Every row comes from one small tree of marks. Brackets hold a mark, then the marks that hang from it, in the order of their numbers. Every link used is in the known rows. Which tree was each row made from?
Known rows:
{z82 {z463 {z383 {z195 {z743 z930}}}}}: [ 0.564 -0.240  0.991 -0.845 -1.365 -0.092  1.256 -1.032  0.232  1.311
 -0.456  1.663 -0.782  1.491  0.516  1.863 -0.630 -4.533]
{z383 {z195 {z743 {z930 z82}}}}: [ 0.286  0.113  1.131 -0.211 -0.353  0.040  0.365 -0.982 -1.348 -0.365
  1.191  0.039 -2.011  0.769  1.687  5.100 -0.663 -2.863]
{z930 z82 {z319 z463}}: [ 1.152 -0.519  0.329 -2.231  1.904 -0.114 -0.095  1.102 -1.553 -0.556
  0.489 -0.490 -2.550 -0.881  1.492  3.766  0.576 -3.529]
{z930 z82 z319 z383}: [ 0.731 -0.808 -0.104 -1.089  1.493 -0.298 -1.477 -0.160 -2.219 -0.083
  0.685  0.436 -1.371  1.568  2.936  4.514  0.109 -2.565]
{z743 z930}: [-1.613 -0.557  0.661  0.476  1.449  0.112  0.528 -0.877  0.201 -0.820
 -0.266  2.054 -1.239  1.077 -0.055  2.960 -0.798 -1.820]
{z930 z82 z319 {z383 {z195 z743}}}: [ 1.953 -0.365  0.621 -0.971 -0.680 -0.497 -0.955  0.013 -3.274  0.514
  1.929 -0.784 -1.820  1.482  3.451  5.086 -0.164 -2.596]
{z319 z463 z930}: [ 0.557 -0.428 -0.304 -0.110  1.959  0.187 -0.417  1.051 -0.061  0.909
 -0.460  2.456 -2.206 -1.279  0.643  3.197 -0.461 -1.177]
{z195 {z743 {z463 z383}}}: [ 0.201 -0.113 -0.270 -0.310 -0.537 -1.229  1.480  0.375  1.327  0.098
 -0.636 -0.459 -1.468  1.390 -2.082  0.002 -0.621 -1.962]
{z743 z463}: [-0.425 -0.493 -0.592  0.318  2.655 -1.078  1.308  1.029  2.043 -0.319
  0.159  0.349 -1.358  0.081 -1.718  0.675 -0.572 -1.821]
{z319 {z463 z383 z743} z930}: [ 0.728 -1.659 -0.805 -1.160  0.543 -1.643 -0.873  0.071  0.505  0.353
 -3.847  3.403 -0.981 -0.181  0.494  1.289 -0.943 -3.772]
{z383 {z195 z743}}: [ 0.183  0.173  0.460  0.990 -1.670 -0.843  1.326  0.257 -1.147  0.010
  0.877 -0.515 -1.218  0.169  1.019  0.827 -0.839  0.018]
{z463 z743}: [-0.467 -1.060 -0.440  0.419  0.256 -2.093  0.630 -0.112  0.130 -1.119
 -2.065  0.826 -0.341  0.560  0.099 -0.143 -0.790 -2.232]
{z195 {z743 {z463 z383} z930}}: [-0.375 -0.560  0.638 -0.707  0.599 -0.343  1.318 -0.609  1.613 -0.228
 -0.521  0.888 -2.025  2.307 -2.685  2.566 -0.865 -3.592]
{z319 {z463 z383} z930}: [ 0.201 -0.793 -0.681 -0.730  0.849 -0.193 -0.827  0.226  0.242  0.989
 -2.242  3.286 -1.407 -0.517  0.905  1.729 -0.759 -1.824]
{z463 {z743 {z930 z82 z319 z383}}}: [ 0.712 -2.031  0.528 -1.963  2.437 -1.014 -1.843 -1.400 -1.836 -0.994
 -0.924  1.925 -1.509  2.728  2.059  6.619 -0.316 -6.012]
{z319 z463 {z930 {z383 z195}}}: [ 2.129 -1.368 -1.072  0.090  2.839 -0.444 -1.755  1.118 -0.999  1.653
 -0.307  3.963 -1.338 -0.797  3.096  4.498 -1.164 -1.905]
{z195 {z743 z463 {z930 z319 z383}}}: [ 1.136 -1.096  1.278 -1.283  2.651  0.202  0.066  0.201 -0.304  0.195
  1.827  0.755 -3.209  2.962 -1.619  6.524 -0.327 -3.860]
{z930 z383}: [ 0.302 -0.821 -1.009  0.902  1.167 -0.946 -0.617  0.145 -0.741  0.086
 -0.605  1.795 -0.449  1.510  1.756  1.723 -0.829 -0.579]
{z195 z743}: [-0.167  0.483  0.561  0.878 -1.684 -0.518  1.242  0.209 -0.848 -0.125
  0.442 -1.027 -1.749  0.756 -0.101  0.952 -0.443  0.328]
{z743 {z930 z319}}: [-1.824 -0.852  1.739 -0.750  1.651  0.647  0.289 -0.918 -0.795 -0.985
  0.826  1.713 -2.006  1.334 -0.046  4.046 -0.284 -2.652]
{z82 {z463 z383 z743}}: [ 0.423 -1.104 -0.771 -0.966 -0.623 -2.210  0.817 -0.456  1.160  0.470
 -3.491  1.626  0.575  1.090  0.075 -1.675 -0.398 -5.009]
{z82 z463}: [ 0.180  0.094 -0.172  0.030  0.566 -0.350  1.295  0.525  0.757  0.990
 -0.092  0.606 -0.574  0.069  0.246  0.083  0.063 -2.458]

Which tree is each row?
[ 0.503 -1.996  0.516 -1.135  4.678 -0.346 -0.531  0.199  0.183  0.028
  1.587  2.804 -1.803  1.721  0.224  5.728 -0.886 -4.976] | {z743 z463 {z930 z319 {z383 z195}}}
[ 1.936 -0.509  0.008 -0.779  2.539 -0.195 -0.389 -0.072  0.151  0.188
  1.128  0.352 -2.764  2.553 -0.346  6.960 -0.474 -4.299] | {z195 {z743 z463 {z930 z82 z383}}}
[ 1.652 -0.622 -0.294 -1.104  2.575  0.228 -0.914 -0.667 -0.166  1.269
 -0.028  2.301 -1.161  1.957  2.346  5.660  0.011 -5.436] | {z743 {z930 {z82 z463} z383}}
[ 2.015 -1.377 -0.306 -1.428  2.520 -0.415 -0.780  1.364 -1.862  0.241
  0.032  1.371 -1.959  0.457  1.567  3.708 -0.134 -2.636] | {z930 {z319 z463} z383}
[ 0.538 -2.337 -0.397  0.154  2.194 -1.984 -0.959 -1.075 -0.482 -0.730
 -1.787  3.793 -0.132  1.858  2.002  3.779 -1.668 -4.491] | {z463 {z743 {z930 {z383 z195}}}}
[ 0.249 -1.756  0.594 -1.241  4.644 -0.065 -0.468  0.091  0.317 -0.158
  1.070  2.295 -2.265  2.409 -0.919  5.879 -0.477 -4.511] | {z743 z463 {z930 z319 z383}}
[-0.590 -1.670 -0.884 -0.110 -0.664 -2.852  0.324 -0.769 -0.041 -0.883
 -3.244  2.082  0.849  0.587  1.418 -1.547 -1.452 -3.423] | {z463 {z383 z195} z743}
[-0.722 -0.538  0.933  0.015 -1.536 -0.446  0.708 -1.489 -0.678 -0.291
 -0.637  1.765 -0.936  1.729  0.817  2.109 -1.274 -2.385] | {z463 {z383 {z195 {z743 z930}}}}
[ 1.747  0.446 -0.059 -1.159 -2.563 -0.858  0.853 -0.335 -0.540  1.666
 -0.320 -0.544 -0.603  0.534  2.331  0.888 -0.046 -4.154] | {z930 {z82 {z463 {z383 {z195 z743}}}}}
[-0.044  0.345  1.188 -0.311 -0.598  0.386  0.400 -1.074 -1.049 -0.556
  0.816 -0.456 -2.517  1.455  0.612  5.294 -0.200 -2.358] | {z195 {z743 {z930 z82}}}
[-0.402 -0.548  0.051 -0.863  3.998 -0.222  0.435 -0.137  1.740 -0.775
  0.474  0.978 -2.148  0.806 -1.023  4.925 -0.349 -4.526] | {z743 z463 {z930 z82}}
[ 0.956 -0.826 -0.947 -1.805 -0.453 -2.142  0.130 -0.666  0.650  0.474
 -3.209  0.693  0.356  1.047  1.397 -0.144 -0.005 -6.284] | {z930 {z82 {z463 z383 z743}}}
[ 0.588  0.114  0.720 -1.985  0.578  0.113  0.402  0.275 -0.829  0.916
  1.142 -0.625 -1.583  0.170  1.475  2.798  0.996 -4.563] | {z930 {z82 z463} z319}
[-0.004 -0.186  1.002 -0.051  1.616 -0.094  1.638  0.192  1.363 -0.365
  1.066  0.066 -2.839  1.507 -2.825  3.896 -0.591 -2.788] | {z195 {z743 z463 z930}}
[ 2.471 -0.501 -1.203 -0.583  1.532 -0.973 -0.710  0.495 -0.762  1.760
  0.292  1.445 -0.103  0.403  3.939  3.031 -0.185 -4.229] | {z930 {z82 z463} {z383 z195}}
[ 0.280 -2.033 -0.355  0.046  2.188 -1.558 -0.937 -1.026 -0.294 -0.905
 -2.042  3.156 -0.597  2.573  0.866  3.833 -1.257 -4.029] | {z463 {z743 {z930 z383}}}
[ 0.393 -1.486 -0.502 -0.014  4.609 -0.541 -0.296  0.118  1.554 -0.093
  0.104  2.841 -1.595  2.137 -1.023  4.705 -0.977 -3.564] | {z743 z463 {z930 z383}}
[ 2.516 -2.307 -0.538 -1.885  2.506 -1.954 -0.961  1.138 -1.682 -0.390
 -1.642  1.545 -1.624  0.757  1.145  3.181 -0.339 -4.475] | {z930 {z319 {z463 z743}} z383}
[ 1.360 -0.809  0.212 -0.038  2.441 -0.293  0.265  0.188  0.744  0.190
  0.902  1.043 -2.480  2.747 -1.547  5.471 -0.847 -3.121] | {z195 {z743 z463 {z930 z383}}}
[ 2.843 -1.077 -1.278 -0.700  2.857 -0.454 -2.452  0.932 -1.394  1.615
 -0.093  3.267 -1.610 -0.942  4.341  6.017 -0.703 -3.166] | {z319 z463 {z930 z82 {z383 z195}}}
[ 0.293 -1.178  0.070 -2.185  0.877 -0.549  0.154  0.602 -0.944 -0.324
 -1.355  1.228 -1.527 -0.053  0.455  0.881 -0.100 -2.862] | {z930 {z319 {z463 z383}}}
[ 1.032 -2.281 -0.123 -2.378  0.739 -2.350  0.084  0.488 -1.071 -0.675
 -2.614  1.791 -0.618 -0.402  1.273  0.336 -0.679 -5.207] | {z930 {z319 {z463 {z383 z195} z743}}}
